Every row comes from one small tree of marks. The marks that hang from a mark follow it in brackets, in the order of their numbers. Every link used is in the known rows. Which tree was each row made from?
Known rows:
q148{q934{q688}}: [ -8.4 -38.2 -14.9  -0.5   8.8  36.7 -17.2  28.8  18.4   3.6  10.5  11.9
  16.4  -2.8 -17.9 -14.1 -20.0   3.8   3.4 -15.3]
q148{q934}: [-39.6 -26.5 -26.5  -4.6  22.3  40.6 -18.7  30.7  -3.9  20.9  22.6  -2.2
  -2.4  -9.5 -19.5 -14.3 -17.4  -4.8  -1.2 -10.7]
q188{q833{q934{q688}}}: [  6.6 -27.6  23.3 -43.1  -2.3  11.4   7.7 -11.0  14.1  -7.1   4.7  13.0
   8.4  13.5 -12.9  -6.6 -10.2   6.7   4.9  15.2]
q833{q934{q550 q688{q700{q634}}}}: [ -0.8   6.1  -5.5   1.7 -11.4 -37.3  29.2 -42.5  34.5 -30.3   6.8  -9.0
  -4.3   0.1   0.1 -22.4  15.7 -24.9 -23.6 -22.9]
q550{q934}: [-30.3  -3.6 -24.6  -6.9  11.4  24.0 -17.9   7.2  -5.9  20.5  -8.8  -8.2
  12.1  16.5   0.2 -20.0  -7.9 -22.8 -10.8  -9.8]
q833{q188 q934{q688}}: [ 20.6  -4.5  21.7 -23.7   7.4  31.1   5.9  -9.6  -4.3  -3.6  34.8  -3.8
   2.5  -9.2  10.9  17.0 -16.8   7.2   2.5   8.6]
q550{q81 q934{q688 q833{q188}}}: [ 32.3  -1.7  12.9  28.2   4.1   0.9 -14.8  22.9 -25.8  -6.0 -40.2   3.0
  -3.2   4.6  10.0  32.2  -4.4 -11.8   9.2   1.3]
q148{q934{q550 q833{q188}}}: [-15.6  15.6 -18.9  25.7   7.6   6.5  -7.8  23.3 -36.5   7.5  36.3  -1.5
 -11.5  -7.2  -5.8  18.7   3.5  17.9  21.2 -12.4]
q654{q188{q833{q934{q550}}}}: [-27.1  42.9   8.9 -20.8 -11.8  -5.2   4.7 -17.7  15.8  15.3  22.6 -14.6
  -2.1  19.1   5.5 -23.0  -2.3  14.5  -6.9  40.8]
q934{q550 q688}: [ 11.4   3.0 -10.6   2.8 -25.7  -6.8  -8.9  -6.6  28.7  10.2   1.1   9.3
  28.8   9.9  15.3 -10.0   5.0  28.8  -4.0  -9.7]
q188{q833}: [-16.8 -13.4   5.5 -26.2   4.1   8.7  -2.0   5.8   8.7  30.0   3.4   9.8
   8.0 -11.0  -6.6 -15.5   3.9  21.4   2.8   3.3]
q833{q934{q688{q700}}}: [-15.7 -21.1  -5.1 -23.4   3.4  10.4  10.8 -26.8  15.2 -31.8   9.9   0.8
   2.3  -6.0 -12.4 -19.7 -17.5 -30.7 -10.9  -7.9]
q550{q81 q934}: [-16.4  -9.9 -18.1  16.4  15.3   6.6 -25.6  18.5 -13.8  26.3 -38.1  -5.4
  -0.3  10.0   0.6  -2.7  -9.1 -35.0 -18.3   6.6]
q833{q188 q934}: [ -7.9   6.6   9.1 -24.1  24.1  31.9   6.7  -5.2 -29.3  11.4  44.6 -16.7
 -17.6 -15.4   9.5  15.8 -12.7  -1.3  -2.5  14.1]
q634{q700}: [  3.2  27.7 -17.6   2.9  -7.8  27.0  10.8  15.0  18.9  42.9 -16.0 -13.2
  -1.1 -32.1   4.1 -26.4   6.3  -0.9  -9.7   7.0]
q188{q833{q934{q550}}}: [-19.3   9.1   4.4 -30.5  -6.4 -13.0  12.0 -22.4  -6.3  14.9  19.3   4.1
   2.0  21.5  -7.6 -11.1   3.4   5.1  -2.6  22.3]
q188{q833{q934{q550 q688}}}: [  8.3  -1.6  17.8 -29.7 -20.5 -12.7  11.4 -25.6  13.7  -0.4   8.9  17.6
  19.7  27.4  -6.5  -7.8   0.2  15.1   2.3  19.9]
q654{q188{q833{q934}}}: [-26.9  16.3  14.1 -36.5   6.1  23.6  -0.3  -2.8  11.8  12.6  21.0 -17.3
 -11.8   3.9  -1.0 -24.3 -13.2   7.2  -4.3  40.6]
q934{q833{q188}}: [  0.7  10.4   2.6   1.3  14.5  17.2  -1.2  17.2 -30.9   7.9  20.4 -14.7
 -17.1 -28.4  17.4  22.3   6.4  28.1  16.3  -9.2]
q934{q688}: [  9.5 -20.9  -3.2  -9.6  -3.1  20.5 -13.0   7.0  26.9   5.7   0.8   3.3
  18.9  -8.0   9.7 -11.4  -5.5  20.6  -2.9 -10.5]

Write each row's tree:
[-12.9 -11.0 -21.2  18.6  18.7  -2.9 -19.1  31.6 -28.8   3.0 -52.1 -13.5
 -21.0  15.0   0.5   8.3   0.6 -31.0   0.4   5.8]	q550{q81 q934{q833}}
[  8.0   7.7 -12.3  27.2 -18.2 -52.5  23.1 -16.4  33.0 -35.6 -18.5  -5.3
  -5.1  -9.1   4.6 -14.2  36.0   5.7  -5.1 -43.0]	q934{q550 q688{q700{q634}} q833}
[ -5.4   9.4  -0.8  15.5  -2.5   0.1   0.2 -10.9 -16.7 -31.1 -12.6   7.1
   8.7  -4.7  -8.1  -1.1  -4.4 -28.7   9.7 -30.4]	q550{q934{q688{q700} q833{q188}}}
[ 20.1   1.1  -4.6  43.6 -12.1 -58.6   9.2 -16.0  43.6  -3.0 -37.9   7.6
  -0.5 -17.9   7.2  -8.6  27.4 -14.8 -28.3 -25.5]	q934{q550{q81} q688{q700{q634}}}
[  4.7   7.6  -1.9  29.0  20.0   3.1 -14.8  26.8 -49.2  10.3 -29.8  -8.4
 -21.5  -2.0   7.1  32.0   0.4 -20.1   6.0   6.7]	q550{q81 q934{q833{q188}}}
[  4.4   9.2 -10.8  22.7 -20.1 -40.5  17.1 -29.9  51.4 -10.1  -5.7   2.5
  11.8 -14.2   6.3 -26.8  27.0  -1.5 -21.8 -40.7]	q934{q550 q688{q700{q634}}}
[  1.0  29.6  22.4 -21.4 -29.3  -6.0   1.8 -19.7  37.2  -2.0  12.7  -1.2
  16.7  24.4   4.5 -22.7  -5.3  22.5  -2.8  36.8]	q654{q188{q833{q934{q550 q688}}}}
[-24.8 -33.2 -25.0  12.1   7.1  12.6  -4.6  16.0   4.0 -42.2  -2.4  12.5
  -2.9 -14.4 -35.3 -15.5 -13.7 -20.1  14.3 -32.2]	q148{q934{q688{q700} q833}}
[ -1.9 -20.4  25.7 -26.2   2.3 -22.1  36.5 -31.7  35.6 -22.9  -4.2   9.0
  -8.0 -11.2 -20.2 -25.3  10.9 -24.1 -14.3 -15.9]	q188{q833{q934{q688{q700{q634}}}}}
[ 40.7  14.5  19.5  13.2  -3.5 -12.8   0.7 -12.1  -9.7   5.6   7.5   5.0
  -0.2   1.8  15.6  35.5  -4.1   0.4  -6.3  24.1]	q833{q188 q934{q550{q81} q688}}
[-15.9 -21.9  16.5 -37.3  -4.3  -4.8  18.8 -31.9  17.1 -23.2   2.8  21.1
   8.7  -3.5 -25.0 -23.2 -12.7 -21.6  -2.2   1.5]	q188{q833{q934{q688{q700}}}}
[ 24.2  -9.7  21.7  -8.2 -13.5 -30.3   4.0 -12.6   8.9   2.3 -21.5  20.2
   6.1  21.9  -4.7   9.4   0.4   1.5  -4.4  33.5]	q188{q833{q934{q550{q81} q688}}}
[ 31.3  22.0   6.7  15.5 -17.9 -11.9   1.4  -0.7  -6.6  -4.1  12.4   1.9
  10.0  -4.8  23.6  23.7  13.8  42.0  20.3 -11.2]	q934{q550 q688 q833{q188}}
[  2.4  34.5  -6.4  14.2  -4.3  -7.4   1.8   2.0 -28.1  11.0  21.5 -11.4
  -8.0 -10.6  19.2  22.4  19.2  34.6  16.5  -8.4]	q934{q550 q833{q188}}
[  9.8  23.7   6.9  12.2  10.8 -11.3   0.1  -7.5 -33.1  21.5  17.9  -9.4
 -19.6  -4.3  16.6  34.4  -0.4  -7.7 -10.3  27.9]	q833{q188 q934{q550{q81}}}
[ -3.8   5.1  10.3  -7.6   1.7 -28.1   4.4  -9.9 -14.2  23.8 -12.5   6.3
 -11.7  15.7  -6.4   6.9   4.1  -8.2  -9.2  37.7]	q188{q833{q934{q550{q81}}}}
[ 30.0  -4.8  12.4   2.1   0.0  15.5   0.5  13.8  -9.1  -8.6   8.3   0.0
  -0.9 -19.5  15.8  23.4   1.6  35.7  22.0 -11.3]	q934{q688 q833{q188}}
[ 13.6 -19.1 -18.5  40.8  -4.6 -18.2 -16.4  36.2  -2.8 -10.6 -28.0  13.9
  -4.4  11.0 -12.9  16.8  -1.3   4.8  12.1  -0.7]	q148{q934{q550{q81} q688 q833}}
[ 17.8 -22.9  -6.9  23.0   1.4  -4.5 -20.6  27.0  -8.7 -14.5 -62.9   1.9
  -2.7  22.5  -1.1   9.1  -3.3 -21.4   2.8   1.8]	q550{q81 q934{q688 q833}}
[ -4.3 -38.8 -18.2   6.3  10.2  26.4 -13.0  37.8   2.7 -21.5  -0.9   5.3
  -2.9   0.1 -20.0  -1.6 -12.6   9.4  19.3 -17.1]	q148{q934{q688 q833}}
[ 15.9   6.4   6.7   8.6  -1.0  16.3  -9.2   9.6 -18.9 -10.7  -8.0  -0.5
   9.2   7.1   5.6  15.5  -3.7   0.9  15.4 -15.6]	q550{q934{q688 q833{q188}}}
[-14.1  16.7  -4.3   7.4  12.1  21.1  -8.6  13.3 -41.4   6.5   0.4 -13.1
  -7.6   1.7   6.3  13.5   1.9  -8.3  12.4 -11.1]	q550{q934{q833{q188}}}
[ -5.8  33.9   1.1 -10.2   3.5   5.9   8.7 -20.6 -25.9  15.8  48.8 -13.1
  -5.1   1.3  15.2  15.8  -2.3   7.0  -4.0  10.0]	q833{q188 q934{q550}}
